Each row comes from the steps of one walk. Every step used is in the known rows, and no mark comes twice. Write the walk behind each row, first mark first.
Known rows
nezo-pemu-digo-fefas: [ -2   1   1   3  -5   0   2  -6  -2   2   0  -3  -7   0  -4 -15   0  -8
  17   3   0   0  -2  -6 -16  -6  -6   7   2   2   6  -9  -5   4   0   0
  -9  -5  -9   1   5 -19]
boni-nidive: [ -4  -2  -1  -7   0   3   3  -1  -6   2  -2  11   2   0  -7  -5   2   6
   0  14  -1  -1  -4  -5  -1  -3   2   1  -1  -4 -12   1   2   2  -1  -1
  -3   1   0   5   2   1]
zela-boni: [-3  7  0  0 -4 -2 -1  4 -2  1  1 -1  1 -2 -1 -8 -3 -1  1  3  1 16 -5 -3
  5 -9 -1 -1  0  1  5  2  8  0  2  0  0  1  2  0  1 10]
pemu-digo-fefas-nezo: [  0  -2  -1   2  -2   1   4   5  -1   1  -7   2  -6  -1   2  -8   4   2
  16  -2   0 -10   7   4 -12   2  -1  11  -1   4   4  -6  -6   2   1  -2
  -7 -10 -16   2   2 -16]
sike-digo-boni-nezo-sedun: [ -4  10   6  -6   0   0  -1 -18  -7   3 -10  -7  -6   3  -2  -5   9  -6
  -1   2   0  -4   3  -2 -12   1   2   6   3  -6  -1  -1  -3  -4   1   9
   3  -2 -14  -1   2  -6]
nidive-boni-digo-fefas: [ -7   7   5   6 -11  -2   2  -7  -6   0  -1  10  -2   0   2  -8   4   0
   8 -10  -4 -14   5  -7 -11   2   1  -2   1   1   6  -5  10  -3   0   8
 -10  -1   0  -1   7  -7]
vofirev-viger-fefas-nezo-boni-nidive: [  2  13  -1  -1   7   7  -2  -7  -3  -6   3  11   0  -2  -8 -20   9 -16
   1  11  -1  -4  -4   6   3   6  -1  -1   1 -11 -15   3  -6   6   0  12
   1  -4 -29  11  -3   2]
nezo-pemu-digo: [ -1   3   0   1  -1  -2   2  -8  -1   2   4   1  -6   0  -3 -10   4  -6
   6   5   2  -5  -6  -6  -4 -12  -5   7   2   0   3  -5   0  -1   0   1
  -4  -6  -3   0   1 -16]
sedun-nezo: [ 1 -3 -1 -4  5 -2  1 16  3  2 -6  4  2  1 -1  3  1 -8  1 -4 -3 -6  3  1
 -1  0 -3 -3  2  4 -1  2  6 -9  1 -2 -2  1 -4  9 -1 -3]
nidive-boni-nezo-pemu: [  0  10   8  -5  -7   1  -7 -14  -8   3   4   3  -2   1  -8 -14 -14 -13
   0  -2   4   3  -3 -14  -3 -11  -4  -6   4  -1  -1  -6   2 -12  -1  10
  -3  -1 -12  -3   3 -13]
zela-boni-nezo-pemu: [ -1   9   8  -7  -4  -1 -13  -6  -5   4   6   3  -1  -1  -9 -20 -14 -22
   3   8   4  19  -3 -11   2 -18  -5  -1   2   1   0  -3   6  -6   1   0
  -2   2 -13  -1   3  -1]
sedun-digo-boni: [ -2  12   0   2   3  -3   7  -6   0  -6   0  -6   1   3   1  -2  15  -6
  -1  -3   4  -4   8   9  -3  -4   1   2   1  -9  -4   2   3  -6   2 -11
  -1  -1  -3   1   3 -12]
viger-vofirev: [  4  -2  -1   0  -1  -1   1  11   1   1  -2   4   3   1   4   2   9 -47
   1   4  -1  -2   4   1   6   5   2   1  -1   2  -1   3   4  -2   1  -1
   1  -1   6   4   2   2]
pemu-digo: [-3 -1 -2 -1 -1 -2  9  1  1  0 -4  2 -3  0  4  1  9  7  5  0  2 -6 -1 -1
 -1 -2  0  6  0  1  7 -1  0 -1  1  0  1 -5 -3  2  1 -6]
sike-digo: [ -3  -2  -1  -3  -1   1   1   1  -4   3  -2  -6  -4   0   0  -2  11 -22
  -1  -2  -1   4  -2  -3  -9  -1  -2   8   2   4  -3   1   0   0   2   9
  -2   1   1   5   1   2]
zela-boni-nezo: [ -3   5   6  -9  -4  -1  -7   3  -3   2  -2   5   0  -1  -3 -10  -8  -8
   1   3   3  17   1  -6   6  -9   0  -2   1   3   4   2   7  -8   2   0
   1   2 -13  -1   3   9]
boni-nezo-sedun: [ -3   2   6  -7   1  -2  -3 -10  -3   0  -7   4  -6   1  -1   0  -4  22
   0   0   0  -5   6 -10   0   5   1   0   1   0   1  -3   0  -6  -2   0
   3   0 -14  -5   2   1]
nezo-boni-digo: [ -6   9   2   3   1  -4  -7 -17   1  -9   1  10   2  -1   1  -6   9 -25
  -2  -6  -5 -20   6  -2  -1  -2   2  -4  -1   2  -6  -1  -1   0   1   0
  -1   2   4   0  -3   1]
sike-digo-fefas: [ -3  -3   0  -1  -4   2   1   4  -5   3  -5  -7  -5   0   0  -7   9 -20
  10  -4  -4   7   1  -4 -20   4  -1   8   1   7   2  -2  -5   4   2   8
  -6   1  -5   5   6  -2]
nezo-pemu-digo-boni-nidive: [ -4  11   0  -1  -2   2   6 -19  -9   3   2   4   0   1  -8 -17   7  -6
   5  21   1  -6 -14   1  -9 -16  -1   6   0 -14  -8  -3  -2   4   0  -1
  -7  -7  -4   5   2 -27]
digo-boni: [  1  10   1   4  -1   0   1 -10  -1   0   0  -6   3   1   0  -3   4  -7
   0   2   0   0  -3  10  -3  -4   2  -1  -1 -10   2   1  -2   1   1   1
   0  -2   0  -1   0 -11]
vofirev-viger-fefas-nezo-boni-digo: [  1  13   3   7  10  -1  -8 -12   4  -8   5  16  -3  -2   1 -18  18 -29
   0  -6   0 -24   5   8   4   6  -1  -1   1  -7  -7   3   3   1   2  14
   3  -4 -25   9  -4  -1]
viger-fefas-nezo-sedun-digo-boni: [ -1  15   1   7  12  -2   4 -17  -3 -10  -2  -7  -6   1   3   2  18  17
   1  -3   3 -14  11  12  -3   3  -1   5   3 -11   2  -2   0  -2   3  -5
  -1  -7 -32  -1  -1 -10]
nidive-boni-nezo-sedun-digo: [ -7  13   7  -6  -3  -4   6 -11  -8  -6  -7   5  -6   3  -1  -1   6  29
  -2 -11   6  -8  14 -15   1   3   0  -3   6   1  -1  -3   4 -16  -1  -2
   0   0 -15  -5   4   0]
digo-fefas-nezo: [  3  -2   1   2  -2   2  -4   5  -1   1  -5   1  -3  -2  -2  -8  -4  -3
  11  -3  -2  -3   8   3 -11   5   0   5  -2   3  -3  -5  -6   3   1  -2
  -8  -5 -10   0   1 -10]
pemu-digo-fefas: [ -3  -2  -2   2  -5  -1   8   2   0   0  -6   2  -4   0   3  -5   6   2
  15  -3  -1  -5   3  -2 -11   2  -1   7   0   5  11  -4  -4   3   0  -1
  -5  -5 -10   1   6  -9]
pemu-digo-boni-nidive: [ -6   7  -3  -3  -2   2  10 -10  -6   1  -6   6   3   2  -2  -5  11   3
   4  17   0  -8  -9   5  -5  -8   4   6  -2 -12  -3   0   0   3   1   0
  -2  -7  -3   5   3 -16]
nidive-boni-nezo-pemu-digo: [ -3  10   6  -6  -8   0   1 -10  -7   3   0   8  -6   1  -5 -12  -7  -8
   5   0   6  -4  -4 -13  -3 -11  -3   0   4   1   5  -6   2 -11   0  11
  -2  -7 -15  -1   4 -19]
zela-boni-digo-fefas-nezo-pemu: [ -4   9   8   7  -3  -3 -15  -6  -5   3   6   8  -5  -4  -5 -27  -2 -23
  13   2  -2  -1   3  -5 -10 -11  -7   7   0   2  -7  -8  12   1   2  -3
 -15  -5  -7   1   1 -12]
sedun-digo-fefas-nezo: [  0   0   1   1   3  -1   0   7  -1  -5  -4   0  -5   0  -2  -6   9  -4
  10  -8   2  -7  18   2 -11   4  -1   8   1   4 -10  -4  -2  -3   3 -13
 -10  -3 -15   2   3 -11]
viger-fefas-digo-boni: [ -1  11   1   3  -3   1  -2 -22  -4  -5  -1  -6   1   1   3  10  13  -7
   2   0  -8   2  -5  14  -2   5  -2   3   2 -13  16   6  -2   6   3  10
   1   1 -22   3  -2  -8]
zela-boni-digo-fefas-nezo: [ -6   5   6   5  -4  -4 -10   4  -3   1  -2   9  -3  -3   1 -19   4 -13
  12  -1  -2  -4  10  -2  -6  -3  -1   6  -1   5  -2  -3  13  -1   3  -3
 -11  -4  -6   2   2  -1]

Which walk is each row?
[ -5   7  -4  -3  -3   5   2  -7  -8  -7 -10  10   0  -3  -5 -14   5  -9
  15   7  -5 -13   2  -2 -12  -1   2   5  -3   2 -13  -5 -17   9   0  -2
 -10  -8 -15   6  -2 -14]	pemu-digo-fefas-nezo-boni-nidive
[ -1   2   7   6   2  -2 -14 -11  -3   2   5  11  -5  -2  -4 -19   2 -24
  11   0  -2 -20   8  -3 -15  -3  -5   9   0   0 -11 -10   4  -1   1  -3
 -15  -6  -8   1   1 -20]	boni-digo-fefas-nezo-pemu
[ -8  12   6  -7   0  -7   1  -4  -5  -6  -5   3  -7   0  -3  -7   7  20
   1  -2   6   7  14 -14   5  -3  -2   2   3   5   0   0  12 -12   1 -12
   0   3 -18  -4   5  12]	zela-boni-nezo-sedun-digo
[  3  12   1   4   1   0  -2 -14  -3   2   2  -5  -4   0  -3 -15   4 -15
   6   7   3 -12  -4  10  -7 -13  -2  10   0 -11  -3  -5  -6   1   2   0
  -4 -14  -9   1  -4 -33]	fefas-nezo-pemu-digo-boni
[ -5   2   6   7   1  -5  -5 -12  -3  -2  -6   9  -8  -1   2  -9   9  17
  11  -3  -5 -27  15  -3 -12   9   1   8   0   0  -6  -8   4   1  -1  -4
  -9  -7  -7  -3   0  -8]	boni-digo-fefas-nezo-sedun
[  6   6   2   4   8   2   2  -5   2   1   8   5 -11  -1  -4 -22  12 -10
   8   6   7  -7  -7   4  -1  -2  -8  11   4  -8   4  -2   3   1   1  13
   2 -12 -32   8  -1 -17]	vofirev-viger-fefas-nezo-pemu-digo
[  5   3   4   4  -1   2 -12  -6  -3   3   3  -3  -5  -2  -8 -17 -10 -17
  12   3  -2  -1   4   0 -15  -3  -5   6   0   1  -9  -8  -8   3   0  -1
 -12  -6 -12  -1   0 -21]	digo-fefas-nezo-pemu
[ -7   2   6  -7   1  -5   3  -5  -3  -7 -10   1  -9   2  -2  -6   9  20
  11  -6   3  -5  20 -11 -11   9  -1   2   3   4  -1  -5   1  -9  -1 -13
  -4   2 -24  -4  10  -2]	boni-nezo-sedun-digo-fefas
[  0   7  -1   1  -2   4  -8  -5  -5  -4  -6  -8  -4  -3  -2 -13   6 -39
   9  -9  -6  -3   9   1 -20   5  -1   4  -1   9 -11  -3 -19   7   3   9
  -8  -3 -11   4  -3  -6]	sike-digo-fefas-nezo-boni
[ -8  10   6   8  -3  -6  -7  -6  -5   1  -5   7  -7  -2   0 -16   5  15
  12  -1  -4 -11  12  -6  -6   1  -2   8   0   3  -1  -5  10   1   2  -4
 -12  -6  -6  -2   1   2]	zela-boni-digo-fefas-nezo-sedun
[ -7   8   5   5  -6  -3   1  -9  -5   1   3  13   0   1   3  -3   6  -1
  -3  -8  -1 -17   1  -5   0  -3   2  -2   2  -2   1  -2  14  -8   1   9
  -5  -2   7  -1   2  -3]	nidive-boni-digo
[  0  11   0  -1   1   4   0 -17  -9   3   0   7  -2   0 -10 -20   4 -13
   6  20   1 -12 -10   5  -8 -14  -1  11  -1 -15 -17  -5  -4   2   1  -1
  -7 -14  -8   6  -1 -32]	fefas-nezo-pemu-digo-boni-nidive
[ -5   9   0  -2  -3   6   1 -25  -9  -3  -2   2   4   1  -3   7  14  -4
   2  13 -10   2 -10  10  -3   3   0   5   0 -17   3   6   0   8   2   9
  -2   1 -21   8   1  -7]	viger-fefas-digo-boni-nidive
[  2  11   9  -4  -1   0 -11 -21  -4   3   4  -1   0   2  -8 -17 -10 -27
   1   7   4   2  -2   2  -7 -12  -2  -2   1 -11  -2  -4  -2  -6   0   1
  -1  -2 -15  -1   2 -21]	digo-boni-nezo-pemu
[ -1  13   9  -5  -2   1 -13 -34  -6  -2   3   0  -1   2  -5  -1   2 -24
   4   4  -5   5  -6   6  -6  -4  -6   2   4 -12  10   1  -2  -2   2  10
   0   2 -36   2   2 -19]	viger-fefas-digo-boni-nezo-pemu
[ -5  11   7  -4  -7   0   2 -13  -8   0  -7   4  -5   2  -2   0  -9  25
  -2  -5   2  -5   4 -13   1   2   1  -6   4  -1   4  -4   2 -10  -2  10
   2  -2 -11  -8   2   0]	nidive-boni-nezo-sedun
[  1  13   9  -5  -3   0  -6 -17   0  -1  -1   3  -2   3  -2  -8  18 -11
   3   3  -2   5  -2  11   1  10  -2   2   5 -19   9  10   5  -3   2  16
   9   1 -36   6   6  -9]	vofirev-viger-fefas-digo-boni-nezo
[ -1  -2  -1  -3  -1  -3   5   6   0   5  -5   3  -5   0  -3 -11   2 -17
  18  -2  -2  -9  -1  -5 -16  -4  -9   5   2   7   5  -7   2  -4   1  -1
 -11  -4 -14  10   4 -22]	sedun-nezo-pemu-digo-fefas
[  6  13   0   4   8   3  -4  -5   3  -9   4   1  -2  -2  -2 -14   9 -21
   1  -3   0  -4   1  10   4   9  -2  -4   1  -8  -3   4  -7   4   1  14
   5  -4 -30   7  -6   1]	vofirev-viger-fefas-nezo-boni
[ -6  14   1   0   6   0   5 -15  -8  -5  -7   3  -3   2  -6  -5  16  23
  -1  12   2 -17   9   3  -4   0   2   8   1 -14 -23  -1   2  -2   1 -14
  -5  -7  -8   2  -1 -14]	fefas-nezo-sedun-digo-boni-nidive
[ -5  14   9  -5  -7  -3  -7 -27  -6  -2 -11  -2  -2   3  -1   6   8  21
   1   2  -7  -5   6   1  -1   8   1   3   2 -11   2   4  -4  -3   1   2
   3  -1 -14  -4  -1 -10]	fefas-digo-boni-nezo-sedun
[ -2   8   6  -8  -8   1  -1  -2  -7   2  -3   7  -1   1  -2  -4 -10  -1
  -3  -6   3   2   2  -9   1  -2   2  -7   2   1   2  -3   3 -11   0  11
   0  -1 -12  -3   4  -3]	nidive-boni-nezo
[ -6  12   7  10  -7  -2   0 -15  -9   0  -6  10  -7  -1   1  -8   4  23
   9  -9  -4 -28  12  -7 -10   8   1   4   2  -1  -3  -8   6  -2   0   7
 -12  -8  -4  -5   1 -10]	nidive-boni-digo-fefas-nezo-sedun
[ -7  -1   5   4  -2  -3  -2  -5   0   0  -1  12  -3   0   3  -8   8  -6
  10  -5  -4 -15   9  -3 -11   4   0   3   0   2   3  -4   8   0   0  -2
  -9   1  -2   1   7  -5]	boni-digo-fefas
[ -3  13   8  -4  -1   0  -3 -34  -7  -5  -8  -2  -4   3   0   9   9  15
   3   1  -8  -3   2   6  -2   9  -2   2   4 -12  17   3  -3  -1   1   9
   5   1 -36  -1   0  -4]	viger-fefas-digo-boni-nezo-sedun
[ -4   7   5   7  -8  -1  -4  -3  -6   1  -2  12  -3  -1   1 -12   2  -5
   8 -11  -2 -19  10  -2 -11   4   1   2   0   1  -5  -7   8  -5   1   7
 -12  -8  -5   0   2 -13]	nidive-boni-digo-fefas-nezo
[ -3  10   9   8  -7   0 -10 -14  -8   2   5   9  -5  -1  -5 -21  -4 -15
   9  -6  -2 -18   4  -7 -14  -5  -5   3   2  -1  -7 -11   6  -4   0   7
 -17  -8  -5  -1   2 -23]	nidive-boni-digo-fefas-nezo-pemu
[ -7  12   7  -4  -8  -4   7  -7  -9  -6  -9   2  -9   2  -2  -8   4  27
   8 -14   3  -5  18 -15 -10   8  -1  -2   5   3   2  -7   3 -12   0  -2
  -6   0 -22  -7   9  -4]	nidive-boni-nezo-sedun-digo-fefas
[ -2   2   0   4  -1  -1   6  -5  -2  -1 -12  -1 -11  -1   1  -5   6  30
  16  -2  -1 -18   9  -2 -11   8  -1  12   0   2   4  -8  -7   3   0  -2
  -7 -11 -14  -2   0 -12]	pemu-digo-fefas-nezo-sedun
[ -1  15   1   6   6  -4   3 -11  -4  -7  -5  -5  -4   2   0  -2  16  19
   0  -3   4 -17  15   9  -3   2   1   7   2 -11 -12  -1  -1  -4   2 -12
  -3  -8  -9  -3  -3 -15]	fefas-nezo-sedun-digo-boni
[  1  12   1   4  -2  -1   2 -18  -3   1   4  -6  -2   1  -2 -13   5 -14
   5   8   3  -5  -9   5  -7 -14  -3   5   0 -11   4  -3  -2   1   2   1
  -3  -8  -4   1   0 -27]	nezo-pemu-digo-boni
[ -3   8   2   5   5  -2 -12 -14   0  -8   0  12   1  -3   1  -7   6 -26
  -2  -5  -4 -28  11   1   0  -1   2   0  -2   1 -14  -2  -4  -1   2  -1
  -3  -5  -2   1  -8  -7]	fefas-nezo-boni-digo
[ -3   8   4  -7  -2  -2   4 -11  -1  -1  -7   5   0   2   1  -6   4  -7
   3   4   4  -7   1   4  -4  -8   4   3   0  -8   8  -1  -1  -8   1   0
   3  -7 -18   1   5 -18]	pemu-digo-boni-nezo
[ -2  10   6  -7  -2   1  -8 -24  -4  -3  -4  -1   1   3   1   9   7 -13
   2   0  -6   3   0   9  -1   4  -1   1   2 -10  14   5  -1  -2   2   9
   4   2 -36   3   3  -9]	viger-fefas-digo-boni-nezo
[  1   5   3   1  -2   0  -1  -9   1  -2   2   1  -4   1  -1  -1  22   4
   2   0  -5   7  -4   6   6  14  -6   6   5 -10   9  11   6   4   1  15
   5   2 -22   8   0   4]	vofirev-viger-fefas-digo
[ -8   6   5   6  -7  -5  -4   0  -3   1   0   8  -1  -2   1 -16   5 -11
  11  -1  -3   3   5  -6  -6  -3  -1   3   0   3   5  -2  14   0   2  -1
  -9   2  -1   1   6   4]	zela-boni-digo-fefas
[  2  15   4   4  -3   1   0 -14   0  -2   2  -4  -1   2   0  -5  25  -3
   2   1  -4   6  -7  15   2  11  -3   4   4 -21  10  12   3   5   3  15
   5   0 -24   7   1  -7]	vofirev-viger-fefas-digo-boni
[  1   3   2   5   0   0  -2  -7  -3   0  -7  -2  -8  -1  -1  -5  -2  21
  12  -1  -4 -11  10  -1 -11  11  -1   6  -1   0  -3  -7  -8   5  -1  -3
  -8  -7 -12  -4  -1  -7]	digo-fefas-nezo-sedun
[  2   3   1   1   3   1  -3  -5  -2   1   3   3  -7  -1  -4 -13   1  -8
   6   5   3 -13  -2  -1  -4  -8  -4  10   1   0  -6  -6  -4  -1   1   0
  -6 -12  -9   3  -3 -21]	fefas-nezo-pemu-digo
[  0   9   5  -5  -1   0  -4 -10  -2   0  -4   3   2   3  -2  -5  -3 -13
   0   5   2   0   2   6  -3  -4   4  -3   0  -8   1  -1  -1  -8   1   0
   3  -2 -14  -2   4 -12]	digo-boni-nezo
[  3   1  -1   3   7   3  -1 -12  -2  -1   6   3  -8  -2  -1  -7   2 -15
   9   4   3 -11  -6   2  -4  -7  -7  10   2  -1   7  -7  -1   1   2   6
  -3 -10 -31   4  -3 -17]	viger-fefas-nezo-pemu-digo
[ -1  10  -1   1   2  -2  -4  -2  -1 -13  -4  -3  -2  -2  -2 -11   9 -20
  10 -12   0  -9  20   2 -10   4  -2   0   0   6 -15  -4 -13   1   3 -11
  -9  -2 -16   1  -2  -8]	sedun-digo-fefas-nezo-boni
[ -2  12   6  -3   0  -2  -2 -19  -3   0  -8  -2  -2   3  -1  -3  -2  13
   0   3   0  -7   4   2  -3   2   3  -1   1 -11   2  -3  -3  -6   0  -1
   4  -3 -14  -6   1  -9]	digo-boni-nezo-sedun
[  3  10  -1   3   3   2 -10  -9  -1  -7  -2  -2   2  -2  -1  -5  -3 -20
  -2  -4  -2  -9   7   5   0   0   1  -4  -2   2 -13  -1 -15   3   1   0
  -1  -5  -6  -1 -10  -5]	fefas-nezo-boni
[  0  13   8  -6   3  -3  -5 -17  -3  -3   4  -1  -2   3  -7 -15   5 -25
   1   3   8  -1   7   1  -7 -13  -3   1   2  -8  -9  -4   2 -13   2 -11
  -3   0 -19   0   5 -24]	sedun-digo-boni-nezo-pemu
[ -3  10   5  -8   2  -2   0  -7  -2  -5  -3   3   0   4  -1  -6   9 -11
  -1  -2   7  -2  11   5  -3  -4   2   0   2  -6  -5   1   5 -13   2 -11
   1   1 -18   0   7 -13]	sedun-digo-boni-nezo
[ -5  11   5  -3  -1  -3   7 -18  -3  -1 -12   1  -6   3   1  -4   7  18
   5   4   3 -13   3   0  -4  -2   3   3   1  -8  10  -3  -2  -6   0   0
   4  -7 -17  -3   2 -15]	pemu-digo-boni-nezo-sedun
[ -6   8   3   5  -2  -4  -5 -16  -1  -8  -2   7   1  -2   2 -11   7 -25
   9  -9  -8 -17   8  -1 -11   4   1  -5  -1   4  -2  -4  -3   3   0  -1
  -8   2  -3   0   2  -4]	nezo-boni-digo-fefas
[  1   9   2   6  13  -2   6  -3   2  -8   1   2 -12   0  -1  -8  24  26
   2  -5   7 -11  12   3   4  13  -5   8   6  -8  -5   3   8  -4   2   0
   3  -6 -32   5   0   2]	vofirev-viger-fefas-nezo-sedun-digo
[  2   4   2   3   4   0  -3  -9  -3  -1  -5  -1  -6  -1  -1   0  -1  23
   1   1  -1 -13   8   0   1   6   0   5   0  -1  -7  -3  -5   0  -1  -1
  -2  -8  -4  -4  -6  -2]	fefas-nezo-sedun
[ -3   5   1   1   8  -4   2  -4  -2  -7  -4   1  -8   0   0   1  13  23
   0  -5   4 -18  18  -2   1   6  -1   8   2   1 -14  -2   0  -6   1 -13
  -3  -6  -8  -2  -3  -4]	fefas-nezo-sedun-digo
